Each row comes from the steps of one path. Every step used is in the known rows, and no mark comes twice. Write the path behind each row, first mark first.
In the rows, zero is written as 128.
Known rows
roto-lomusat: [135 151 115 143 144 125 100 174 135 115 161 150 121 112 165 187 134 145
  91 101 105]
dogi-roto-lomusat-pizab-givan-kekot: [117 154 129 182 156 104  97 139  90 146 175 137 135 143 153 161 144 161
  99 126 143]
pizab-givan-kekot-dogi: [124 163 130 171 157 117  80 160  92 119 155 158 144 168 119 182 145 172
 106  88 149]
kekot-dogi-tebodun-roto-lomusat-pizab: [ 91 128  91 148 161 120 115 155 120 154 146 152  93 111 193 161 148 164
 107 117 114]
lomusat-pizab: [109 160  93 147 150 108  94 187 111 143 153 151 102 141 184 169 170 158
 136 117  84]
tebodun-dogi-roto-lomusat-kekot: [131 145 119 158 153 112  87 171 130 112 153 160 119 119 148 140 142 180
  81  82 106]
tebodun-dogi: [133 152  99 141 168 108 106 208 167 111 163 157 144 139 149 159 155 121
 119  95 115]
lomusat-pizab-givan: [127 159 121 143 164 108 110 167  93 130 164 150 135 148 172 185 151 165
 137 142 108]
givan-kekot: [146 175 111 198 144 106  67 176  73 115 171 141 137 161 131 165 167 143
 104  94 131]
pizab-lomusat-kekot-dogi: [125 152 117 145 139 126  84 168 124 106 143 175 118 162 127 171 150 202
  90  60 109]
pizab-roto: [119 158 133 171 177 118  88 190  69 126 151 151 127 132 153 162 152 151
 100  98 104]
dogi-tebodun: [163 149 103 184 193 105  81 206 103  87 155 138 142 170 175 175 206 148
 136 120 114]
givan-kekot-lomusat: [155 157 122 164 138 114  77 128  58 116 168 136 129 148 140 170 147 153
  65  78 142]
dogi-tebodun-roto-lomusat-pizab-givan-kekot: [130 145 116 189 163 106 102 135  63 134 173 138 138 146 158 158 153 157
 100 132 155]
kekot-lomusat: [153 157 119 143 146 119  85 149  80 107 160 142 124 140 153 181 146 152
  80  81 119]
dogi-tebodun-roto-lomusat-pizab-givan: [121 137 118 148 175 114 126 148  96 132 163 147 131 127 186 176 144 164
 119 150 125]
givan-kekot-dogi-tebodun: [147 144 109 191 190 107  77 182 103  98 152 146 143 181 153 174 196 167
 122 101 143]
roto-lomusat-pizab: [102 144  97 129 142 116 110 164 135 152 156 152  97 116 193 176 146 161
 113 120  89]
roto-lomusat-pizab-givan: [121 148 125 131 159 113 122 151 110 135 166 150 131 130 179 188 135 168
 120 144 112]

Which path is each row?
[128 134  93 201 182 124  95 174  73 101 144 150 117 140 152 138 172 161
  98  91 136] | pizab-lomusat-kekot-dogi-tebodun-roto
[117 147 103 144 139 107  94 132  82 152 160 144 101 142 175 163 154 165
  94 103 116] | givan-kekot-lomusat-pizab
[ 95 148 123 157 174 114 100 176  77 153 148 154 108 128 175 157 154 163
 107 111  95] | lomusat-pizab-roto
[127 142  91 208 193 122  89 190  64 103 143 144 121 137 154 147 175 142
 116  98 141] | kekot-dogi-tebodun-roto
[ 93 151 133 180 174 116  78 183 152 131 145 148 111 140 142 146 155 183
  96  74 108] | pizab-lomusat-kekot-dogi-roto
[131 151 127 130 160 110 114 139  82 132 164 147 132 145 172 185 142 170
 114 133 118] | kekot-lomusat-pizab-givan
[116 147 100 129 143 111  99 147  96 147 154 146  98 135 184 171 154 165
 104 105 100] | kekot-lomusat-pizab
[123 144 104 168 151 133 107 167 101 121 157 146 112  90 162 164 125 134
  82 100 121] | tebodun-roto-lomusat
[131 132 101 175 170 128 108 167 103 112 156 142 117 101 173 163 144 137
  86 110 129] | dogi-tebodun-roto-lomusat
[100 143 133 136 171 114 120 147 129 147 159 150 127 127 176 182 131 176
 118 136 119] | kekot-dogi-roto-lomusat-pizab-givan
[132 130 116 171 189 107  97 155 113 115 154 148 140 169 169 177 179 179
 116 120 148] | roto-lomusat-pizab-givan-kekot-dogi-tebodun
[108 151 126 156 151 118  94 141 107 138 154 161 133 154 137 182 134 180
  99  95 147] | roto-lomusat-pizab-givan-kekot-dogi
[112 159 124 163 155 114  86 152  96 133 153 160 135 166 131 179 146 179
 111  95 144] | lomusat-pizab-givan-kekot-dogi
[130 157 123 172 146 106  98 138  78 137 177 143 138 149 151 170 144 161
 100 126 141] | roto-lomusat-pizab-givan-kekot
[ 99 152 120 178 194 103  94 210 181 134 157 135 128 124 156 138 158 126
 116  97 113] | tebodun-dogi-roto
[ 75 137 110 150 154 112 104 151 149 172 153 146  93 114 185 160 140 170
 101 111 109] | givan-kekot-dogi-roto-lomusat-pizab
[123 129 104 171 171 131 108 162 110 116 150 147 117 104 167 165 139 146
  85 102 135] | kekot-dogi-tebodun-roto-lomusat
[118 137  96 207 192 117  98 164  53 120 149 144 124 142 157 143 170 153
 114 114 155] | lomusat-pizab-givan-kekot-dogi-tebodun-roto
